Each row comes from the steps of one path. Every step used is in the known rows, and no mark comes twice. Write the path behind each row, first mark first.
Known rows
R M F: [ 47.3  28.5 -15.8 -40.0 -32.6 -16.4  11.5  -1.2  -6.2  29.0  11.7  15.0
 -13.7 -26.3 -26.0  26.5  20.1 -15.2  -7.6 -33.9 -49.3  17.7 -16.6   1.3
  32.1 -16.0   4.3]
J D C Q E F: [  4.9  19.9  -7.3  15.2 -40.8  29.3  20.5  20.3  -8.5  -5.0  10.6   5.8
 -16.4 -12.1  43.4  -4.0 -21.3  12.0 -23.1 -52.1   6.4 -21.4  -2.4 -36.9
  -0.7  14.8  -6.0]
U Q J: [ 49.8  -4.2 -23.1 -41.9 -59.8 -25.0  -6.1   4.0 -29.2  15.7  -5.4 -55.6
 -45.8   0.0 -35.6   9.3  16.0  14.1 -31.4 -14.7 -42.6  -5.9 -29.2 -43.9
  34.0  -3.6 -23.9]
D J: [ 16.0  -7.5 -14.0 -42.6 -34.8 -15.8 -14.2  -3.7  -7.2 -15.4  10.5  -1.0
 -10.3  14.1   7.6  -4.9  26.7 -28.6  -8.8  -6.4 -42.5   4.6  -1.9 -39.6
   8.3 -42.3 -12.9]
U Q J D C: [ 74.7 -11.7  -4.3 -11.9 -55.7  17.1   1.3 -12.7 -27.0   1.3  -5.6 -15.3
 -42.7   8.3  21.8  20.6   4.4  10.9  -1.4   8.3 -29.2  29.9 -23.7 -36.8
  -8.6  30.9  -3.9]
C Q: [  5.8   6.9 -20.5 -13.9 -14.8 -29.8 -42.8  -3.1   6.5  -0.6   0.4 -10.2
  -4.3 -14.4  24.9  26.2  -2.6  17.7 -49.1  22.1 -30.2 -33.0  14.0 -28.9
  20.7 -41.3  -5.6]
E F M R: [  6.2   7.4 -46.4 -27.1 -54.4   4.1  18.0  14.9   3.1  -9.6  21.7   2.3
   3.2   5.2   4.4  42.9  38.5   3.3  10.2  -0.5 -46.4 -25.4 -51.7  -4.9
  10.5  23.9 -43.1]
J D C Q: [ 30.8   2.0 -13.7   7.9 -27.0   0.7 -33.6 -17.5   6.1  -9.1  -2.2   4.9
 -12.9  -4.4  58.7  33.6  -9.6  16.4 -31.6  33.8 -20.6  -2.4  16.0 -22.7
 -21.4  -8.5   6.1]
D C Q E F: [ -8.2  21.6 -17.4  -0.3 -27.4  19.2  16.5  24.1  -9.2 -10.0  16.9  -0.4
 -10.7 -22.0  37.8 -10.4 -17.9  10.5 -30.5 -56.3   8.4 -25.6 -10.1 -34.0
   1.0   3.8   4.6]
C Q J: [  5.8  22.9 -37.1 -26.4 -78.1 -36.2 -37.5 -14.8 -21.3  23.4  -0.8 -35.2
 -20.1  -0.4   7.4  21.0   5.5  16.2 -27.0  -8.2 -38.8 -32.1   4.6 -52.5
   3.7  -5.9 -14.4]
U D: [ 26.1  -5.4   4.0 -45.4 -22.8  -9.3  27.3   7.6  -1.7  -0.5  16.4 -23.3
 -26.8  -9.3 -29.7  15.3  22.9   4.4   8.2 -13.1 -49.8   8.6 -35.2 -31.0
  32.3 -38.1 -13.0]
M F U Q J D C: [ 83.8  -0.6 -17.0 -19.5 -32.3  15.8  14.2 -27.9 -43.6  12.8  -7.2   1.7
 -38.7  29.6  14.6  16.3  26.8  13.3  14.9  -3.5 -42.8  27.0 -29.5  -8.0
 -19.6  38.9   3.0]
D C Q J: [ 17.3  19.0 -37.5 -25.0 -74.4 -23.2 -32.1 -23.6 -24.8  12.8   3.6 -28.3
 -21.3  -4.9  30.5  21.3   0.6  15.8 -22.0  -3.0 -30.0 -10.9  -0.6 -45.9
 -25.6   7.5   4.6]
Q C: [ 33.9   5.6   3.0 -29.5 -39.4 -20.9 -35.7  37.2   5.5  14.4  -0.6   4.1
  -8.5   1.6  34.8  -6.9  14.9  -1.4   4.8   2.3 -31.4  -6.8 -39.8 -50.5
  80.1  16.0  11.7]
Q E: [ 31.9   9.2   3.5 -23.3 -55.6 -18.7  -5.6  36.4  -1.1  36.0  18.0  11.7
 -15.7  -0.4  13.5 -14.6   6.1  18.7 -19.4 -37.5 -15.7 -27.5 -13.2 -56.5
  65.6 -16.3  -6.9]
F U: [ 20.8   8.1  -8.3 -36.0  44.8 -17.1 -10.3  -5.7 -32.3  12.8  13.8  45.2
   4.5  22.8  17.0  12.5  41.9  10.6  21.1   9.3 -54.4 -22.9 -22.5 -11.6
  63.3 -33.8  -2.8]
U Q J D: [ 68.3   3.3   0.8 -14.0 -72.4  -2.2  -4.4   1.0 -26.3  19.3 -14.2 -29.9
 -48.7  16.0 -21.6  21.2  13.9  16.7 -13.6  -4.5 -46.2   1.2 -13.3 -51.4
  33.4  17.4 -37.8]
U Q E F M: [-15.4 -29.7 -18.2 -29.9 -30.1  -9.1  48.4  29.2 -21.7  10.5   8.4   0.7
 -22.0  -2.1   2.2  16.6  34.4  12.9 -41.6 -46.8 -15.0  -7.7 -42.9 -10.7
  35.0 -18.5 -39.7]
E F M: [-31.7 -13.3 -27.7 -32.0  -8.1  -9.6  32.6   6.8 -27.8  -3.5   6.8  17.9
   0.5  -3.6  17.2  38.3  43.1  -3.7 -14.3 -24.4 -33.5  -5.6 -38.9 -20.0
  39.6 -16.3 -38.3]
R M: [ 13.5  20.7   3.2 -28.1 -23.6  -7.9  -9.0   6.0  -0.7  23.7  29.4  28.9
 -13.1 -46.1   8.1  35.0   5.7  -8.8  -9.2 -11.9 -39.6  13.7  -1.9 -18.6
  46.5 -44.6  -2.5]
R M F U D C Q: [ 14.4   3.5 -23.2 -27.6  -2.8  -2.6  16.4 -30.8  -9.0   4.6  22.8   4.0
 -21.9 -16.8  26.2  32.1  12.8  12.5  -9.4  -0.1 -35.4  15.7  -1.2  35.6
 -61.2 -34.1  24.9]
C Q U D J: [ 16.9  -0.7 -25.8 -49.9 -54.7 -11.5   1.3  -9.0  -6.0  -8.2  19.6 -27.4
 -23.7   9.0  -6.5 -23.7  20.5  -9.2  -8.0 -12.0 -35.3   6.3   3.3 -13.7
 -42.0 -47.5  -0.4]

Write each row's path
[ 35.9  24.6  -9.2   1.3 -84.0 -12.8 -26.6 -14.2 -18.7  26.2 -12.6 -15.8
 -29.4  14.1  13.2  31.6   5.9  21.0 -12.5   2.5 -39.8 -23.4  14.6 -57.1
   8.6  15.3 -29.9] => C Q J D
[ 23.8  -1.0 -41.0 -30.6 -64.9 -15.9  -6.3  12.5  15.0   8.0  20.9   4.7
   1.6  13.7   6.1  50.7  45.1  12.5   7.4  26.7 -57.7 -26.0 -45.8  -6.6
  19.1  12.3 -39.0] => F M R
[ 16.6  -7.6 -39.8 -24.4 -71.7   5.2  33.3  33.2   7.8   1.0  22.4 -14.1
 -19.1   6.2 -10.6  23.1  32.1  17.4 -15.5 -16.0 -34.0 -30.5 -56.0   2.4
   8.0  25.4 -45.9] => U Q E F M R
[ 34.3 -10.3   0.2 -27.3  20.7  -0.5   0.4  35.7 -17.3  -2.5  -4.9  -5.6
 -25.7  10.4  11.1 -16.7  22.8   5.6  -5.1 -10.6 -28.9  -3.5 -57.9  -3.8
  65.1  11.5   8.1] => E F U Q C
[ 13.5   9.8 -33.6 -33.0 -79.7 -15.9  -8.8 -25.0 -22.8   9.9  10.0 -44.9
 -33.1  -4.6  15.5  23.1   5.2  18.2 -13.1  -9.9 -35.9  -2.7  -9.9 -38.4
 -41.1   0.0   1.9] => U D C Q J
[ 52.0  22.7  -0.4  -9.4 -80.2  -2.5 -14.6  -6.4 -25.9  28.2 -10.3  -3.9
 -27.6  18.6  -0.2  24.7  15.5   9.4  14.5 -10.1 -47.1  -8.6  -7.5 -67.3
  38.1  27.6 -32.9] => Q J D
[ 27.4 -13.7  -8.6 -30.6  60.5   5.5  24.0  11.5 -32.2 -22.3   2.4  -6.9
 -26.0   6.0 -23.5   0.6  23.6  11.3 -23.5 -12.0 -39.2 -11.1 -37.0  11.3
  49.3 -31.9 -16.9] => E F U Q
[  6.5  -7.0 -19.1 -24.3   9.1  -4.4  -2.9 -25.2  -7.8 -10.3  17.0  -3.6
 -14.8  -5.4  40.6  25.2  10.7  20.0 -12.2  16.8 -33.4  -2.1  -6.0   5.9
 -41.6 -35.0  18.0] => F U D C Q
[-19.1  -7.1 -17.4 -38.4 -27.8   4.1  43.0  -4.0 -22.9 -14.9  28.7 -11.1
 -26.4  20.8   1.2 -15.4  30.2 -10.5   4.1 -51.4 -31.1  -5.3  -6.1   0.6
 -51.7 -48.7 -12.6] => C Q E F U D J
[  3.7  10.5 -40.4 -20.7 -77.0   6.3  25.6  28.5   5.3   6.0  27.7   5.7
  -1.5   8.7   9.3  30.6  33.6  12.0   6.4 -20.4 -32.8 -38.1 -51.6  -9.2
  11.7  30.3 -42.9] => Q E F M R
[ 32.3  17.8 -16.3 -40.4 -36.7 -13.1   3.5   2.9  -6.5  14.5  18.4 -27.0
 -20.5 -14.2 -15.1  -7.6   9.1  25.6 -11.7  -2.2 -29.7 -10.4  -9.4 -16.2
   2.7 -32.2   4.3] => C Q U D
[ 55.3   3.1  -9.6  -8.8 -17.2  33.9  24.7 -17.4 -46.5  -6.6  -1.6   2.9
 -35.9  16.8  25.6  14.4  12.0   7.0  18.4 -12.6 -28.9  21.0 -29.5 -20.2
 -14.1  37.9  -3.4] => E F U Q J D C
[ 31.3   5.7  -2.1  11.2 -70.7  -2.1 -16.0  14.9   4.7  24.0  11.1   8.9
 -21.2  -1.0  58.2  -0.8 -14.5  33.6 -37.1  -9.9   0.0 -23.0  12.5 -38.2
  -5.9  -2.9   5.7] => J D C Q E
[ 16.6   3.4  -4.4 -14.4 -20.1  15.4  37.9  45.7 -14.8  -6.8  10.1 -20.9
 -31.0 -16.5 -16.7 -21.6  -7.7   7.7 -40.6 -65.9  -3.5 -18.4 -32.0 -34.5
  49.5  -7.3 -18.9] => U Q E F
[ 36.2  35.7 -30.2 -23.6 -28.4 -23.6 -51.2   1.2  -9.9  21.9   8.6   2.2
   3.9  -9.0  21.6 -15.9  -3.7  29.0 -35.4  18.2 -16.7 -34.9  11.5 -25.1
  33.7 -16.4  12.2] => C Q U
[-15.9  23.1 -13.6  -0.8 -31.2   5.3  12.3  30.4  -4.7  -2.4  13.7  -4.3
 -11.7 -17.6  17.6 -12.5 -15.1  10.9 -36.0 -62.6   0.6 -40.6  -6.1 -40.8
  26.8  -8.4 -11.5] => C Q E F
[-12.6   5.7  -5.4 -29.8   6.1   5.6  54.8   6.6 -24.4   1.1  27.5  -0.4
 -21.1   2.2  -7.2  -0.8  25.2  18.7  11.2 -52.6 -31.8 -21.6 -26.1   2.5
   0.0 -37.1  -9.5] => C Q E F U D
[ 12.6  -2.2 -11.7 -60.6 -26.0  -3.2  44.0 -20.6 -23.5  -0.4  30.6   6.7
 -28.5  14.7 -25.3   4.0  53.9 -29.8  28.1 -39.4 -62.5  32.3 -14.7  21.4
 -41.4 -54.0  -4.1] => R M F U D J
[ -8.2  18.6 -38.3 -28.0 -43.9   1.3  15.6 -29.8 -42.2  -0.8  14.2 -29.2
 -24.6   4.7  20.8  17.0  13.6  13.8   3.1 -34.0 -32.2  -7.3 -17.3 -19.5
 -51.1   8.3   2.0] => E F U D C Q J
[-41.5 -25.9 -25.5 -22.9 -44.4   1.7  57.3   9.1 -19.7   2.0  20.7   1.8
 -20.2  -8.3  35.6  26.8  28.8  14.4 -25.0 -48.4  -7.9  -1.6 -36.0  -2.6
 -27.1 -13.8 -21.8] => U D C Q E F M
[ 52.0  -1.1   0.0 -29.0 -24.3 -13.5  28.3  25.8 -18.1  44.7  18.9  11.4
 -39.3  -0.5 -22.6 -11.8  22.6  25.5 -31.8 -47.3 -28.1  -7.4 -22.5  15.4
  39.6 -28.8  -0.7] => R M F U Q E
[ -3.4  23.4  -6.0 -22.3  30.0   9.9  27.0  16.6 -41.7   7.2  22.1  42.8
   1.0  17.7  19.3 -11.1  26.1  11.3  18.4 -54.9 -26.6 -33.6 -28.1 -16.0
  54.6 -11.8  -6.1] => Q E F U
[ 12.5  -2.3  -6.9 -17.2 -35.6  -8.5  10.1   6.2  -9.2  23.0  26.3   6.9
 -21.8   3.9  44.1  -6.1   3.3  34.8 -16.9 -22.6 -10.3 -22.2  -6.6  -9.5
 -20.1 -26.4  16.6] => F U D C Q E
[ 58.2  29.4 -24.9  -7.6 -36.6   0.6 -41.4  -9.6 -14.5  17.2   3.7  14.1
  -2.2  -3.7  49.4 -10.1  -9.9  29.4 -20.4  28.3  -7.9 -11.8  14.0 -21.3
  -0.9  11.6  22.1] => J D C Q U
[ -7.9  18.8 -17.9 -10.5  29.9  14.8  20.6   4.5 -39.1  -4.0  22.3  39.6
  -0.1  10.5  49.5  -7.3  14.1  15.3   7.3 -40.1 -12.7 -29.3 -17.9  -2.4
   5.7  -8.8   8.0] => D C Q E F U
[  4.2  20.8  -4.7   3.7  16.4  26.7  22.7  -0.3 -36.6   1.1  14.0  43.5
  -4.9  22.3  51.8   1.2  12.7  18.9  14.0 -36.3 -15.2 -28.0  -8.5  -3.7
   1.4   5.1   1.7] => J D C Q E F U
[ 46.7  11.5  -3.7  -8.0 -32.7  15.0  19.1  -6.2 -46.7  10.9 -11.4 -13.5
 -43.0  24.6 -16.7  16.3  21.7  14.1   5.9 -24.1 -44.0  -8.7 -21.0 -31.6
  26.1  24.9 -38.4] => E F U Q J D
[ -7.9  12.4 -14.3  -7.6 -33.8  22.1  42.6  23.7  -6.2 -12.6  21.1 -18.0
 -23.1 -23.8  20.6 -11.1 -15.4  10.8 -20.3 -65.7   3.1 -13.3 -17.0 -27.7
 -17.2  -4.4   1.8] => U D C Q E F
[ 43.4  27.1 -31.2 -21.8 -25.3  -9.7 -45.4  -8.2 -14.7  13.3  10.6   9.2
   3.6 -12.1  48.2 -16.9 -10.5  27.6 -29.4  21.2  -7.9 -15.5   6.0 -17.0
   3.0  -6.1  31.4] => D C Q U
[ -0.9   5.3 -51.5 -11.3 -77.7  10.0  18.4  14.8   8.2  -4.1  30.9   0.9
  -3.3   3.1  40.8  35.0  22.1  18.5  -8.1  -6.1 -22.6 -33.2 -38.2   5.4
 -37.2  34.3 -24.5] => D C Q E F M R
[ -7.2  -0.6 -23.9 -16.8  18.6  11.3  17.1 -23.5 -15.5 -25.2  18.8  -4.8
 -13.9 -10.1  38.9  19.7   5.2  12.7 -10.1  -3.0 -23.0  -0.5  -9.5   7.8
 -45.9 -27.9  14.1] => E F U D C Q
[ 64.9 -13.1  -5.2 -38.8   2.8 -20.5  -5.9  27.3 -11.1  16.4 -11.2  -5.6
 -29.1  22.3  -2.2 -14.8  36.1   9.5  -7.6   3.2 -42.1   1.6 -57.0   9.1
  63.4  16.6  13.7] => M F U Q C
[  9.3  -6.6 -18.6 -21.7 -18.8  -7.8  -7.4 -17.3   7.0 -16.3  13.0 -23.1
 -19.3 -17.9  31.3  26.1  -2.7  16.8 -27.2  17.6 -27.0   4.7  -4.4  -9.4
 -39.8 -32.5  15.6] => U D C Q
[ 48.9 -20.0   4.0 -34.4  11.1 -18.0 -15.2  35.4 -10.7  10.4  -4.9  -3.4
 -27.0  16.0  14.0 -12.1  30.6  14.3  -9.0  14.8 -38.4  -1.5 -49.4  -5.0
  72.0   2.4   9.2] => F U Q C
[  6.9  11.5 -34.5 -35.5 -52.1 -17.2  -2.7 -33.5 -35.3  12.5  13.3 -28.1
 -28.0   9.7  20.7  19.7  20.9  23.9   4.3 -12.7 -40.4  -7.6 -11.4 -22.2
 -46.4  -3.0   4.1] => F U D C Q J
